Every row comes from one small tree of marks. The marks that hang from a mark follow it in brackets, in the order of their numbers. Every link used is in the known rows. Which tree was each row made from?
Known rows:
Q_729(Q_900(Q_181 Q_544)): 0	-4	-49	-4	1	61	-5	-3	16	33	-10	12	1	-1	-12	-2	2	-31	-5	0	1	10	-3	39	4	6	-44	-23	-9	22	-9	-13	-6	7	13	-8	16	5	-32	-3	1	9	10	-21	-7	3	-26	45	10	-3	5	-19	22	45	-5	-2	24	-5	15	-10	19	-32	-2	-2	-3	-14	9	1	11	-35	-29	-7	19	-16	4	26	-1	-17	-14	36
Q_863(Q_448(Q_544(Q_191 Q_900))): 1	13	14	1	7	-7	24	-12	-27	12	2	-21	8	-13	-4	12	-3	17	11	-4	9	7	42	14	-24	-5	10	32	-24	-11	17	-9	1	-5	6	-13	-11	6	4	1	-2	-1	-14	8	9	-1	-2	42	2	1	-3	7	-10	5	-14	11	5	8	-5	-12	10	-8	-43	-35	10	17	0	0	4	-6	28	-2	-29	-3	15	-46	-12	13	5	3
Q_448(Q_544(Q_191 Q_900(Q_181)) Q_863): 8	-1	2	-4	5	33	21	-3	-15	30	-2	-28	10	-4	-24	12	-11	23	12	-3	5	15	25	35	-30	-3	37	26	-32	-2	11	-22	10	4	16	-20	-12	1	0	4	-2	-2	3	7	14	5	-5	43	-1	-5	-20	0	-16	20	-14	15	13	1	-14	-9	12	4	-35	-39	11	6	5	6	5	-13	47	7	-33	-6	26	-53	-10	11	-5	13
Q_863(Q_448(Q_544(Q_191 Q_900(Q_181 Q_729)))): 2	16	4	-3	4	27	21	-16	-24	17	0	-12	6	-15	-13	23	-5	11	8	-6	11	11	32	27	-17	-3	6	27	-26	-14	11	-16	3	3	16	-14	-9	5	-6	-1	-3	2	0	2	7	4	-6	47	1	0	7	4	-6	7	-4	13	17	8	2	-21	28	-20	-36	-44	9	16	2	12	16	-10	9	-3	-17	-6	17	-33	-18	6	-3	10
Q_191(Q_544(Q_448 Q_900)): 2	-15	7	-4	5	16	-11	1	-21	18	-1	-12	2	9	-4	-24	-4	14	-2	0	-15	9	7	16	-2	-5	-9	-11	-18	-12	5	-12	5	18	8	-9	-4	4	-11	7	-11	2	-9	9	-7	-10	-2	101	4	-2	4	-5	9	21	-8	2	26	3	14	4	0	16	-11	-8	5	4	-14	4	0	-11	-39	-1	-6	15	20	15	13	4	-15	18
Q_181(Q_900): -7	11	-3	0	0	7	-4	5	6	7	-5	7	-1	0	-1	14	1	-8	-3	-8	5	3	-18	40	-2	5	-7	1	0	2	0	-1	-1	-2	-2	1	-2	-6	-15	4	4	0	13	0	-12	-3	-7	0	3	8	-6	4	2	19	5	-3	-12	-2	4	-8	9	8	6	-15	-6	-8	1	-14	3	-7	1	-1	3	-27	-1	3	8	-4	-1	5
Q_544(Q_191 Q_448 Q_900): 0	-30	21	-3	9	1	-1	-4	-9	36	1	-23	-2	29	-11	-34	-12	28	2	-11	-10	17	48	8	-23	-4	9	34	-58	-11	3	-19	5	3	20	-26	-15	4	-5	-1	-10	9	-15	10	-7	-3	-5	74	2	3	5	8	-2	13	9	14	21	-1	-11	-3	9	23	-34	-27	1	10	-5	-4	-28	-2	1	-14	-9	5	32	-13	18	5	-25	39
Q_544(Q_191 Q_448(Q_863) Q_900(Q_729)): 10	-33	21	-2	8	29	-2	-13	17	30	17	-28	1	26	-29	-17	-16	28	3	-10	-6	19	37	-2	-19	-1	25	38	-58	-12	6	-19	10	16	25	-29	-22	0	-11	0	-8	7	8	7	-3	1	-7	85	1	-2	10	7	-13	17	12	16	18	-4	-9	-12	19	13	-37	-57	5	16	-1	10	-3	-12	-20	-9	-14	-2	25	-20	-2	0	-25	37
Q_448(Q_544(Q_191 Q_900(Q_181 Q_729)) Q_863): 12	-8	4	-4	3	49	20	-7	-14	22	1	-26	11	-4	-30	21	-12	19	9	-5	8	16	18	29	-17	-2	41	27	-33	-3	9	-24	10	11	21	-19	-16	2	-7	3	0	0	15	1	11	8	-8	47	-2	-2	-8	-1	-16	19	-1	16	15	-1	-9	-18	26	-5	-35	-50	10	10	7	13	11	-12	34	8	-25	-10	23	-49	-13	4	-11	15
Q_544(Q_191 Q_900(Q_181)): 0	0	1	-8	2	26	3	0	-27	33	-5	-15	-2	12	-8	-8	-11	8	1	-10	2	22	27	38	-14	-2	-1	18	-38	-8	5	-23	1	1	29	-19	-6	0	-16	0	-8	6	1	4	-7	5	-4	88	-2	4	3	1	4	6	0	15	16	0	0	-7	27	5	-17	-19	-2	0	-1	4	-26	-10	65	-10	15	-3	30	-5	6	-1	-26	34
Q_544(Q_191): 0	-5	7	-1	4	-4	10	-2	-14	6	-1	-10	3	7	-8	-24	-7	11	1	-5	6	11	20	1	-12	-1	4	10	-24	-4	9	-6	2	-9	13	-12	-6	1	10	3	-2	3	-4	4	-4	-2	-4	43	4	4	2	8	-6	13	-4	11	-3	-2	-8	-1	14	9	-9	-11	0	-1	-2	-3	-21	-3	28	-5	-6	2	16	-6	6	-1	-13	7
Q_544(Q_191 Q_448 Q_900(Q_181)): 0	-23	4	-11	7	33	-8	-4	-5	47	-3	-18	-2	25	-17	-25	-14	21	-1	-13	-10	18	42	41	-24	-3	1	25	-57	-10	-2	-28	4	7	29	-28	-6	2	-12	-3	-13	10	-5	5	-8	4	-8	84	3	-2	3	2	4	15	10	15	33	0	-7	-7	16	11	-28	-32	-1	6	-4	3	-16	-7	-9	-15	-3	3	37	-6	14	3	-33	40
Q_962(Q_544(Q_191 Q_448 Q_900(Q_181))): -6	-24	4	-8	-2	16	6	0	0	50	-12	-27	5	28	-15	-15	-14	6	-4	-12	-8	16	61	45	-34	-2	5	20	-36	-14	-2	-27	2	11	21	-21	1	13	-10	0	-16	9	0	0	-6	-5	-1	85	2	0	6	1	2	26	46	13	28	-18	4	-3	5	15	-31	-21	-2	5	-17	11	-22	-22	-25	2	-2	13	46	-8	15	1	-31	36
Q_900(Q_181 Q_544(Q_191 Q_448(Q_863)) Q_729): 6	-33	-10	-8	3	59	-3	-21	44	53	8	-2	12	11	-34	-16	-16	-10	-7	-11	0	10	15	7	8	3	-8	8	-41	-4	-8	-17	10	24	32	-25	7	-2	-17	-4	-3	11	37	-13	-8	11	-16	58	9	-4	19	-8	-1	44	-14	8	31	-14	5	-21	29	-25	-19	-46	-3	-1	4	13	35	-37	-78	-4	-1	-3	14	4	-21	-18	-33	37
Q_448(Q_544 Q_863): 8	-4	2	2	2	11	18	-2	7	3	3	-18	12	-13	-18	15	-1	16	10	5	4	-4	6	4	-18	-1	42	13	-3	6	7	-5	7	1	-8	-5	-7	1	12	4	4	-9	4	4	19	2	-2	-26	1	-9	-22	-1	-19	15	-13	3	-4	1	-13	-5	-8	-1	-24	-25	11	5	6	3	26	-6	-5	14	-44	-5	-1	-53	-13	12	16	-14
Q_863(Q_448(Q_544(Q_900(Q_181 Q_729)))): 2	18	1	-2	2	27	14	-14	-13	15	0	-7	5	-21	-8	39	0	3	7	-3	7	4	22	28	-10	-2	4	20	-8	-10	5	-12	0	11	8	-6	-6	4	-13	-3	0	1	4	-1	8	6	-3	27	-3	-4	7	-2	-1	-4	0	5	15	8	8	-20	17	-24	-31	-38	8	16	4	12	29	-8	-9	0	-13	-12	6	-31	-22	7	5	8
Q_863(Q_448(Q_544(Q_191 Q_900(Q_181)))): 2	20	3	-3	4	12	23	-11	-24	21	-2	-16	8	-16	-8	17	-4	11	10	-5	9	10	39	35	-26	-4	6	28	-24	-11	14	-15	2	-2	12	-15	-6	5	-2	-1	-3	1	-7	5	8	3	-4	46	1	-2	-1	4	-7	8	-11	11	15	9	-3	-14	16	-14	-38	-37	8	14	2	3	9	-10	21	-3	-24	-3	17	-43	-14	11	0	9

Which tree is each row?
3	-12	-5	-10	1	61	-14	-4	-17	23	-4	-5	1	9	-15	-4	-7	6	-7	-3	-12	11	-3	35	9	-3	-13	-17	-19	-15	-2	-20	5	29	20	-11	0	4	-24	2	-11	6	9	1	-11	-3	-5	108	2	-3	15	-10	14	22	7	5	30	1	22	-8	19	-2	-3	-22	3	4	-11	19	16	-13	-55	-3	9	9	22	27	3	-5	-26	33 => Q_191(Q_544(Q_448 Q_900(Q_181 Q_729)))
3	-33	-24	2	11	36	2	-9	31	33	9	-7	7	16	-22	-34	-3	-5	-1	-2	-1	14	23	9	-14	4	-18	3	-38	17	0	-12	-1	3	10	-20	2	7	-14	0	0	9	-1	-10	-4	-3	-29	64	15	-4	3	-8	5	60	-15	4	19	-8	-2	-7	9	-11	-26	-27	4	-5	7	-8	3	-36	-51	-8	-13	-6	9	-1	3	-9	-16	37 => Q_729(Q_900(Q_544(Q_191 Q_448(Q_863))))
-2	-26	3	1	4	23	-5	-11	39	37	9	0	8	12	-24	-8	-9	-7	-7	-14	6	10	-3	15	7	8	-4	14	-31	-1	0	-7	8	12	14	-18	-5	-6	-21	3	5	8	32	-6	-19	1	-16	39	12	8	8	1	-4	51	-11	1	1	-14	3	-20	26	-3	-17	-48	-6	-5	4	-6	22	-31	-52	-6	-6	-23	6	-2	-4	-16	-21	26 => Q_181(Q_900(Q_544(Q_191 Q_448(Q_863)) Q_729))
-2	-21	-2	1	2	26	-9	-10	50	34	10	6	7	6	-16	7	-3	-16	-8	-12	1	2	-14	15	15	8	-5	9	-13	0	-6	-2	6	18	6	-10	0	-7	-27	3	7	6	33	-8	-15	1	-15	14	10	6	6	-3	0	42	-9	-6	1	-13	9	-18	20	-7	-12	-42	-6	-3	4	-6	33	-30	-69	-1	-2	-23	-3	6	-8	-16	-12	19 => Q_181(Q_900(Q_544(Q_448(Q_863)) Q_729))
-7	-26	1	0	4	19	-4	-9	22	39	0	4	6	14	-16	-13	-7	-11	-9	-16	3	8	4	15	10	7	-12	9	-30	-4	-5	-8	7	13	13	-16	-2	-3	-24	3	5	10	30	-7	-24	1	-15	36	13	14	15	1	2	48	-4	1	2	-12	6	-15	34	-3	-12	-38	-8	-5	3	-6	12	-26	-50	-7	2	-25	10	10	6	-18	-25	28 => Q_181(Q_900(Q_544(Q_191 Q_448) Q_729))
7	-34	22	-3	11	6	1	-6	16	35	18	-30	3	23	-20	-30	-13	35	5	-8	-9	17	44	8	-30	-4	24	39	-58	-11	9	-17	8	3	18	-29	-17	-1	0	3	-10	5	-9	12	1	-3	-6	80	2	-6	-5	9	-13	22	-2	14	16	-4	-17	-5	1	20	-40	-46	6	11	-3	-4	-11	-13	0	-9	-25	8	26	-31	1	9	-20	30 => Q_544(Q_191 Q_448(Q_863) Q_900)
2	-31	9	-6	-3	37	6	-6	21	44	2	-27	9	27	-30	1	-17	8	-3	-11	-5	13	46	35	-30	-1	19	27	-34	-17	-1	-26	5	20	25	-24	-6	9	-14	0	-15	9	15	-3	-3	-2	-7	92	0	-3	12	0	-7	27	48	14	30	-21	5	-15	12	8	-34	-46	2	6	-13	17	-5	-29	-40	6	-3	8	39	-16	-1	-4	-31	41 => Q_962(Q_544(Q_191 Q_448(Q_863) Q_900(Q_181 Q_729)))
0	-17	0	-8	2	32	-16	-3	10	42	-3	-8	-6	18	-8	-4	-8	9	-3	-7	-18	7	25	41	-14	-1	-5	16	-34	-7	-11	-22	2	15	18	-17	-1	1	-23	-6	-10	8	-1	4	-5	4	-3	44	-2	-7	2	-4	11	3	17	4	33	0	1	-7	3	5	-17	-19	-1	7	-2	6	5	-4	-37	-11	4	-1	20	-1	9	3	-20	34 => Q_544(Q_448 Q_900(Q_181))
4	-23	-39	-5	7	68	-1	-8	34	44	4	-2	8	12	-30	-25	-5	-11	-3	-4	-1	13	15	39	-14	4	-30	-5	-42	17	-3	-20	-1	7	20	-23	9	6	-22	-3	-3	11	8	-15	-5	2	-32	74	14	-8	0	-13	12	64	-11	5	27	-8	2	-13	14	-21	-18	-32	0	-10	9	-3	15	-40	-60	-10	-6	-9	14	8	-4	-13	-24	43 => Q_729(Q_900(Q_181 Q_544(Q_191 Q_448(Q_863))))
0	-5	10	-1	5	-4	24	1	-49	22	-15	-24	5	4	-9	-4	-7	24	8	-4	2	16	41	11	-18	-3	29	26	-33	-4	9	-19	7	-4	10	-14	-15	7	2	5	0	1	-10	8	5	1	-1	29	0	6	-9	1	-7	11	-4	14	6	4	-10	-3	21	12	-34	-16	7	10	0	2	-21	4	54	1	-22	-5	29	-37	16	9	-9	15 => Q_448(Q_544(Q_191 Q_900))
0	5	-7	-5	0	24	10	3	-35	26	-21	-12	3	-8	-7	23	-4	7	5	-2	-5	6	19	35	-10	-1	16	11	-14	-1	-3	-20	3	7	8	-5	-4	5	-13	-1	0	-1	-1	1	6	7	0	5	-3	0	-9	-8	3	2	1	6	15	4	0	-5	13	-2	-21	-9	5	5	4	10	2	2	27	4	-10	-8	19	-28	8	8	-3	11 => Q_448(Q_544(Q_900(Q_181)))
5	-35	-1	1	4	-7	-3	-12	52	40	15	-3	10	5	-12	-24	-5	-5	-2	-2	-9	0	13	-21	7	1	-2	8	-20	1	-6	2	8	12	1	-13	8	0	-3	0	-1	5	11	-4	-1	2	-8	18	10	-5	1	-5	-6	30	-30	-4	16	-11	-3	-3	-8	-5	-23	-20	0	-1	1	-6	29	-30	-69	0	-21	5	0	-11	-15	-4	-8	15 => Q_900(Q_544(Q_448(Q_863)))
2	6	-3	-7	-3	51	-9	-4	-10	21	-3	0	-6	5	-7	30	-5	-8	-3	-6	-2	12	2	29	8	1	-4	8	-15	-9	-6	-18	0	19	22	-8	-3	-2	-34	-7	-4	7	19	-4	-6	8	-2	50	-7	3	18	-8	13	-9	18	4	23	-1	16	-15	30	-14	-3	-22	-1	6	1	18	5	-7	20	-7	31	-11	14	12	-4	-9	-19	33 => Q_544(Q_900(Q_181 Q_729))
1	-29	8	-10	4	54	-9	-9	-4	44	-2	-14	-4	26	-25	-13	-16	18	-4	-14	-8	19	38	29	-14	-1	1	24	-59	-12	-5	-31	5	19	35	-29	-12	2	-22	-4	-10	12	10	1	-11	8	-11	83	-1	1	18	1	5	13	23	16	34	-4	0	-17	33	1	-23	-42	-1	7	-3	12	-8	-6	-25	-15	10	-5	34	1	9	-5	-38	48 => Q_544(Q_191 Q_448 Q_900(Q_181 Q_729))
3	9	13	1	7	4	23	-16	-26	10	4	-17	7	-14	-10	20	-4	14	10	-4	10	10	39	8	-16	-4	14	31	-24	-12	15	-10	4	2	12	-13	-14	5	-3	2	1	1	-4	4	6	0	-4	41	1	3	8	6	-9	3	-7	11	5	8	0	-17	23	-14	-41	-43	10	19	2	8	10	-8	15	-2	-23	-8	13	-39	-13	8	1	7 => Q_863(Q_448(Q_544(Q_191 Q_900(Q_729))))
-7	-4	-4	3	-2	17	-4	-5	19	25	0	13	3	-2	-4	15	-1	-27	-8	-10	8	4	-20	13	25	9	-17	-1	-1	1	-6	0	3	12	6	-3	2	-6	-31	2	9	6	33	-10	-18	2	-10	11	9	16	11	-5	7	33	-6	-7	-5	-11	16	-16	33	-13	0	-22	-10	-10	3	-3	19	-26	-20	-4	18	-27	-3	19	-2	-20	-12	12 => Q_181(Q_900(Q_544 Q_729))
11	-4	-5	-4	1	52	13	-5	-3	20	0	-18	7	-11	-23	42	-5	10	8	0	2	7	4	28	-9	0	37	19	-13	0	1	-19	8	17	10	-11	-11	0	-15	0	3	-2	19	-1	13	10	-4	16	-5	-6	-9	-7	-10	7	0	7	13	0	-1	-16	15	-8	-27	-43	11	8	7	16	29	-10	11	9	-19	-14	11	-42	-17	4	-1	11 => Q_448(Q_544(Q_900(Q_181 Q_729)) Q_863)
10	-12	16	1	6	22	23	-6	-18	17	3	-31	10	-3	-26	13	-10	26	11	-1	7	16	25	2	-18	-1	49	32	-32	-3	11	-17	11	6	13	-18	-21	2	-1	5	3	-2	10	4	11	4	-5	44	-2	1	-8	2	-20	16	-5	15	5	-2	-10	-14	20	5	-41	-47	13	13	5	11	3	-8	41	6	-31	-10	20	-55	-9	7	-5	11 => Q_448(Q_544(Q_191 Q_900(Q_729)) Q_863)
9	-32	9	-9	5	61	-7	-13	21	40	13	-21	2	22	-34	-8	-17	22	0	-13	-6	18	35	31	-21	-2	17	32	-59	-12	2	-27	10	19	33	-30	-15	-2	-18	-4	-10	10	15	3	-4	8	-11	94	-1	-6	9	2	-6	23	17	17	30	-5	-5	-19	24	2	-31	-61	2	10	1	12	4	-16	-30	-10	-6	-1	29	-15	-7	-1	-32	45 => Q_544(Q_191 Q_448(Q_863) Q_900(Q_181 Q_729))
0	-8	-22	-4	-5	52	-6	-13	21	36	-4	14	7	-6	-12	14	-5	-31	-10	-7	2	3	-10	6	32	5	-24	-12	-6	0	-15	-9	3	24	22	-6	16	-2	-31	-8	2	10	39	-19	-10	13	-10	27	4	4	23	-17	13	18	-11	-2	22	-11	22	-18	33	-36	3	-14	-7	-8	6	16	36	-29	-39	-3	27	-9	2	26	-19	-23	-23	30 => Q_900(Q_181 Q_544 Q_729)
0	-29	6	-7	-1	19	8	-1	21	49	0	-31	10	26	-23	-9	-15	10	-1	-9	-7	13	52	42	-39	-2	17	26	-31	-14	3	-25	4	10	19	-24	-3	8	-6	3	-18	8	4	1	2	-4	-5	95	2	-7	-1	1	-9	31	37	14	25	-21	-1	-8	-2	15	-35	-37	2	7	-16	10	-12	-31	-27	5	-14	12	41	-23	4	3	-26	32 => Q_962(Q_544(Q_191 Q_448(Q_863) Q_900(Q_181)))
-1	-39	5	0	4	15	1	-18	19	38	4	-2	11	17	-19	-32	-11	-1	-7	-10	-2	9	30	-32	16	3	-8	13	-41	-6	-6	-8	8	18	23	-21	0	2	-11	-2	1	13	22	-9	-13	3	-12	45	11	7	26	-3	0	36	-14	7	17	-13	5	-14	29	-12	-22	-27	-3	3	1	7	14	-24	-62	-9	0	0	15	10	-3	-17	-32	32 => Q_900(Q_544(Q_191 Q_448) Q_729)
1	-35	20	-1	2	-4	12	-1	17	40	3	-35	9	27	-19	-15	-11	16	1	-7	-7	14	56	17	-38	-2	24	32	-32	-15	7	-17	4	8	12	-22	-8	11	1	3	-15	6	-1	5	0	-9	-1	83	3	-2	-1	5	-12	27	31	12	19	-21	-6	-4	-7	20	-39	-35	3	8	-17	6	-17	-26	-23	6	-21	14	38	-26	8	5	-20	29 => Q_962(Q_544(Q_191 Q_448(Q_863) Q_900))
4	-38	5	1	9	-5	4	-13	38	45	14	-12	13	11	-19	-43	-10	6	-1	-7	-4	8	31	-20	-4	0	1	15	-39	0	4	-3	9	6	11	-23	4	0	4	2	-2	5	7	0	-3	1	-9	48	12	-2	1	0	-10	44	-34	5	14	-12	-10	-4	2	0	-33	-28	0	1	0	-9	13	-32	-45	-3	-26	8	13	-15	-7	-4	-19	22 => Q_900(Q_544(Q_191 Q_448(Q_863)))
3	-33	22	-3	7	24	-3	-10	-9	30	4	-19	-2	28	-19	-22	-12	25	-1	-11	-8	18	44	-1	-11	-1	11	32	-58	-14	0	-22	6	14	25	-26	-19	2	-15	-1	-7	11	1	5	-11	1	-6	77	0	5	20	6	-1	13	19	14	19	-2	-4	-10	28	12	-32	-40	1	13	-4	8	-18	-3	-15	-12	1	0	29	-6	14	-2	-32	42 => Q_544(Q_191 Q_448 Q_900(Q_729))
1	11	6	2	4	-7	26	-13	-17	4	2	-13	11	-18	-9	4	-2	14	9	-2	12	3	37	10	-22	-4	10	23	-16	-8	15	-5	3	-9	2	-9	-6	5	15	4	0	-2	-10	5	11	-2	-5	18	5	-4	-4	8	-13	11	-15	9	3	9	-8	-10	7	-11	-34	-32	10	13	3	1	11	-6	-5	0	-36	-2	6	-44	-16	12	9	-7 => Q_863(Q_448(Q_544(Q_191)))
2	-2	2	-5	1	38	19	-4	-45	26	-20	-18	5	-3	-20	13	-9	13	4	-6	3	16	30	29	-11	-1	23	17	-37	-5	0	-28	7	10	25	-16	-12	6	-13	0	0	5	11	0	1	8	-5	38	-1	6	4	-4	-2	12	5	16	19	1	1	-15	36	-3	-29	-27	6	8	3	15	-7	0	38	2	-7	-11	30	-24	7	0	-18	22 => Q_448(Q_544(Q_191 Q_900(Q_181 Q_729)))
2	-19	1	3	1	11	7	-14	2	27	3	2	11	6	-12	-15	-9	-13	-6	-8	8	11	16	-33	24	3	-8	5	-23	-5	-1	-3	6	11	20	-14	3	1	-12	0	4	10	27	-13	-11	4	-8	47	9	13	26	-5	0	26	-22	6	6	-10	10	-11	39	-19	-15	-19	-3	-2	2	6	6	-26	-3	-7	13	-3	10	12	-8	-20	-26	26 => Q_900(Q_544(Q_191) Q_729)
0	-16	-47	-5	3	63	-9	-5	29	43	-6	8	2	8	-18	-14	-1	-23	-6	-3	-8	7	8	40	-4	5	-42	-15	-25	19	-14	-17	-5	12	14	-14	15	8	-31	-5	0	11	5	-17	-9	2	-28	39	12	-7	5	-18	23	51	0	-2	31	-6	11	-9	11	-26	-8	-11	-2	-11	8	0	15	-33	-78	-9	9	-13	7	20	3	-15	-19	42 => Q_729(Q_900(Q_181 Q_544(Q_448)))
2	-6	-5	-10	1	44	-14	0	-17	27	-5	-8	2	7	-10	-15	-5	9	-4	-2	-15	9	3	41	-1	-4	-13	-15	-17	-12	1	-18	4	22	15	-12	3	4	-17	2	-13	4	-4	5	-8	-5	-5	107	2	-7	3	-9	13	22	-7	4	36	2	17	-1	5	6	-5	-12	3	0	-12	9	8	-15	-42	-1	1	15	23	20	10	1	-21	19 => Q_191(Q_544(Q_448 Q_900(Q_181)))
-1	-36	3	0	7	-12	2	-10	19	46	3	-5	9	13	-11	-48	-8	1	-5	-8	-5	7	35	-18	2	1	-9	13	-39	-2	-2	-6	5	4	13	-20	6	2	1	0	-3	10	4	-3	-8	-1	-9	41	13	3	6	-3	-2	38	-28	4	17	-11	-7	-3	8	0	-27	-13	-4	0	-2	-7	1	-23	-41	-8	-15	6	17	1	3	-6	-24	23 => Q_900(Q_544(Q_191 Q_448))
